Each row was made from one path, in order. Every step used is in the known rows, and no mark comes twice. Write each row's path.
Known rows:
C/G/Z/V/X/J: [ 13.2  12.6  -2.4  17.9 -23.0  -1.3  16.2  -0.1 -19.7 -17.5 -10.0  11.1
  21.0  -1.3  12.0  -0.2  19.6  -9.5 -11.9  -1.9 -12.6 -13.1 -10.3 -17.5]
X/J/W/Y: [ 18.3  10.9  36.1  16.8  16.2   0.3   7.6   1.5  28.9  -5.8   3.0 -25.5
   9.4   4.0   0.3   3.5  10.4  -4.5   1.8  30.9  34.9   9.1  -3.2  -2.5]
C/G/W/J/X/V: [ 14.2   7.6   8.4  13.4 -17.5 -12.8  -0.4  12.8  11.4   0.8  -1.4  17.9
  27.2 -11.5  12.5  -3.7  32.8 -13.8   7.5  12.2  -1.4 -42.8  -6.4 -20.1]
J/X/V/Z: [  3.9   2.8   4.3  34.2   9.7 -11.3  -6.5  16.8 -12.0 -16.1  19.4  15.6
  -0.2 -19.8   9.8   1.6  30.8 -16.2  -7.1   4.1  -1.6 -15.0 -12.9 -25.3]
C/G/W: [ 10.8  13.3  -4.1  -3.6  -8.2  -4.1  -6.0  12.6  12.5   7.5  -1.8   8.7
  25.0   4.8  15.8  13.6  16.2 -16.8 -10.1   5.4  16.7   4.0  14.9 -14.0]
C/G/W/J/X/V/Z: [ 15.2   5.0  11.4  15.8 -22.2 -11.4  17.0  19.3   5.0   0.5   6.9  29.6
  21.6 -31.9  16.7  -5.3  42.8  -5.9  -6.0  29.5 -23.0 -48.2   1.3 -28.3]
C/G/Z: [  9.6  12.3  -4.5  41.3  19.6 -15.3 -12.1  -3.6  -9.2   2.4  -4.7   5.2
  29.9 -11.2  17.5  21.9  19.7 -12.8 -16.0  -3.8   8.7   3.2  15.9 -29.2]
G/W/Y: [ 13.6   7.6  20.6 -17.7 -12.7  -7.3   4.7  -6.0  29.5  17.1  -4.6 -15.5
  -2.0  15.8   4.6  16.4  19.0  -0.2   6.1  16.6  38.0  30.1  20.5   1.1]
J/X: [  7.6  10.1   4.5  14.5  26.6 -12.0 -32.8  11.4   0.6   1.1  13.0   1.4
  14.9   7.9   6.5   5.9  20.4 -15.1 -12.7  -5.3  33.1   4.9  -8.8  -7.8]
W/J: [ 22.9  13.7  12.6  -4.3   4.3 -18.3 -10.7   0.1  12.1  13.1  -6.9 -18.9
  19.7  -7.0  13.3  30.0  -2.4   5.3  -2.2   8.0  44.2   6.4  11.6 -18.6]
Z/V/X/J: [ 17.2  12.9   3.3 -14.1 -28.2   1.7   8.1   6.7  -3.7 -18.7  -2.5  -7.0
   4.5  16.2   8.5   0.1   3.8  -9.2  -2.0  -4.1  22.8   6.1 -14.4  -4.0]
W/J/X: [ 17.1  11.1  15.6   3.3  11.1 -17.6 -21.7   6.8  11.1   9.9   3.4  -5.5
  25.1  -5.2   9.2  13.1  18.8   2.0 -10.3   9.4  37.4 -12.4  -4.9  -6.5]
A/Y: [ 20.6   4.8   1.0  -1.2  36.0 -13.4 -20.2  10.8  10.5   2.3   0.3   6.7
   3.8  16.9   2.8  25.8  -7.8  -9.7  -7.5 -14.9  50.4  36.4  18.6  -4.5]
V/X/J: [ 12.6  15.6   8.6  -9.1  -3.9   0.8   3.1  15.8  -2.8 -10.2   0.5 -11.3
   6.5  -0.8   9.7  10.3   6.5  -8.7   3.1  18.7  29.0   0.2   5.9  -2.9]
Z/G/W/J: [ 22.4  12.1  19.4 -42.2 -24.3 -10.9   0.1  -3.0  25.0  13.2  -7.6  -9.7
  27.3  -8.6   8.4  12.7 -12.3  12.4  10.3  10.8  21.0  19.1  11.0  11.8]
Z/V: [ 14.5   9.3  -3.1  -0.4 -12.5  -7.6 -14.4  -4.4   2.0  -2.7  -1.1  -5.4
   9.4  23.0   8.1  15.7  -3.4  -6.4 -10.5 -24.4  38.4  31.0  -8.3 -17.8]
J/X/V/Z/G/C: [-13.3   1.8   5.7  27.8 -24.9 -10.4  -1.3   6.1 -22.4 -15.5   8.5  14.9
   7.7 -25.6   5.1 -21.5  18.9  -3.4  -4.9   1.2  -3.5   2.7  -9.6 -17.0]
Y/A: [ 12.3  11.8   5.7   1.6  28.5   0.3 -19.3  12.2  14.0  -2.4   4.8 -10.9
  10.4   1.1  13.9  32.4   5.2 -10.1 -22.0 -12.9  48.4  38.3  -5.7  -3.7]
X/V: [  6.1   8.5   0.5  22.1   1.1  -8.6 -13.9   6.1  -5.4 -11.3   1.5  -7.6
  -3.8   0.9   9.9  17.4  -0.7 -16.9   7.7 -13.5  25.5   6.7   0.4 -36.4]
G/C: [ -3.4   9.4  -0.4  17.0  -5.6  -8.9 -16.1   0.3   2.1   8.7  -8.4 -11.8
   8.0   7.3   7.9  18.0  -1.4  -8.2 -11.1   3.3  48.3  24.0  23.7 -28.8]
Z/V/X/J/W/Y/A: [ 27.4   8.8  27.9 -10.7 -17.3  20.2  15.5   7.1  29.5 -17.3   2.6 -10.0
   7.1  15.9  -0.2  -9.4  13.2  -1.5 -12.9  14.2  35.0  21.6 -50.0  16.3]

Which path is each row?
[ 14.5   4.2  14.8  22.2  -3.6 -20.1   1.7  10.9  -5.2  -8.0  12.6   5.8
   7.3 -29.1  10.9   7.1  26.5  -0.8  -3.5  19.1   3.4 -32.9  -9.7 -26.3] => W/J/X/V/Z
[ -0.4   2.6  16.5  15.4 -35.8 -17.0   9.2   0.3 -13.3  -6.5   0.0   8.5
  16.9 -37.8   7.5 -15.6  16.7  10.8   0.9  18.4   0.9 -13.6  -6.5  -8.2] => W/J/X/V/Z/G/C
[ 13.4   0.8  19.6  -2.0 -21.8 -15.9   9.2   9.2  14.5   0.8   9.5  14.6
   5.2 -29.0   6.7   4.8  29.3  -4.1   3.1  25.9 -17.5 -34.0   4.8 -19.5] => G/W/J/X/V/Z
[  2.4   5.6   3.4  30.3  12.1 -10.8 -29.1  11.1  -6.7 -12.8  10.7   5.5
   2.7   0.6   5.8   0.6  20.5 -20.2   4.1 -14.6  21.0 -11.0 -15.7 -24.6] => J/X/V
[  9.0   5.4   2.9  25.4  -3.1 -11.3   3.5   9.5  -9.6 -13.2  10.5   1.8
  -6.0 -21.5  13.0  19.1  12.1 -12.7  -0.4   3.1   7.0   4.7   5.5 -36.7] => X/V/Z
[ 24.8   4.7  29.5   9.4 -19.9  13.4  17.2 -10.9  25.3 -15.0  -5.7  -6.1
   4.7   0.9  -5.4  -2.6  19.9   0.6 -11.8  15.8   8.5  15.5 -38.3  10.4] => G/Z/V/X/J/W/Y/A
[ 24.7  13.0  16.5   4.6  -4.5  10.2  -0.8  18.6  14.0 -12.8   7.7  -4.1
  18.3  -0.8   5.9  -4.6  -1.9 -13.0  -5.2  31.7  16.3 -11.6  -8.7  -6.8] => V/X/J/W
[ 11.5   9.9   5.2   5.6 -23.7  -4.9   7.5  -7.8  -8.9 -15.4  -8.8  -1.2
   2.8   0.4   2.8   6.2   9.2  -9.3  -2.4  -4.6  -9.0   0.7  -4.0 -13.5] => G/Z/V/X/J
[ 27.6   7.8  17.5  31.3 -23.0   6.8  25.2  -8.2   7.6 -12.5  -7.4  10.7
  22.4   5.1   4.3 -18.0  27.7  -1.2 -11.4  25.6  -7.6 -15.2 -31.9  -5.2] => C/G/Z/V/X/J/W/Y
[ -8.3   4.3   2.8  18.3 -37.1  -7.7  11.0  -1.6 -17.6 -14.0  -0.3   2.5
   4.1 -25.2  10.7  -3.6   0.8   0.3   1.7   3.5   2.2  19.7   7.0 -27.9] => X/V/Z/G/C
[ 18.7   5.4  -5.4   5.5 -32.4  -6.4  -8.3 -12.3 -12.8   0.0  -7.9   7.4
   4.9   7.5   2.4   9.8   3.9  -4.4 -10.2 -13.1   4.1  11.2 -10.3 -15.3] => G/Z/V/X
[ -2.0   7.9   4.6   3.6 -21.0  -8.3   7.4  -0.3 -10.1   1.0   1.2  -2.5
  17.6 -17.8  12.6   1.8  -1.5   7.4 -16.9  12.3  17.1  36.1  16.8  -6.5] => V/Z/G/C
[ 13.1  10.9   7.1  -8.6   3.3 -11.3   2.2   4.0 -10.6  -3.8  13.3  -1.1
  16.7 -17.3  16.8  10.9  -1.1   6.3 -14.1   6.2  14.3  34.2   2.4   3.9] => V/Z/G
[ 25.7   3.9  25.7  15.2 -29.7   3.5  17.6 -14.2  15.6  -9.3  -5.7  -5.5
   4.6   6.8  -9.3 -11.2  14.0   1.1   0.2  25.0   0.0  -2.1 -25.4  -0.3] => G/Z/V/X/J/W/Y
[ 14.8  10.9  17.2  -1.1  23.0  -2.9  -4.9   1.4  21.0   6.4  -0.9 -18.2
   1.1   4.3  10.8  29.0  19.2   3.9  -9.5  -1.0  67.4  46.6  -9.9   2.2] => W/Y/A
[ 18.1   5.6  19.6 -24.9 -41.9 -12.7  25.2  -1.8   8.6  -3.5   2.0   3.1
  10.2 -33.6  10.9   8.3  -1.5  11.6  16.8  20.8 -18.2  -1.0   9.5  -8.0] => X/V/Z/G/W/J
[ 17.9   7.9  23.2 -36.2 -18.8 -15.7   9.0   4.2  14.4   6.6  10.4  11.2
  26.6 -30.5  10.0  -6.6  18.3  14.4  -6.7  32.6 -13.3  -2.1  -1.1  21.9] => V/Z/G/W/J/X
[ 13.7  10.3  25.3 -41.5  -5.0   2.9   6.8  -4.7  30.8   5.9  -2.4 -10.4
   8.5   3.7   7.9  10.5  10.6  12.5   3.3  -0.6  37.2  61.0 -10.7  35.0] => Z/G/W/Y/A
[ 12.5   6.9  21.0 -21.4 -26.6 -12.7  -6.1  -2.0  12.5  -3.7  -0.4   8.0
  19.3 -15.1   3.9 -11.4   8.3   1.7  21.7   4.9  -2.3 -14.5 -17.2   5.6] => Z/G/W/J/X/V
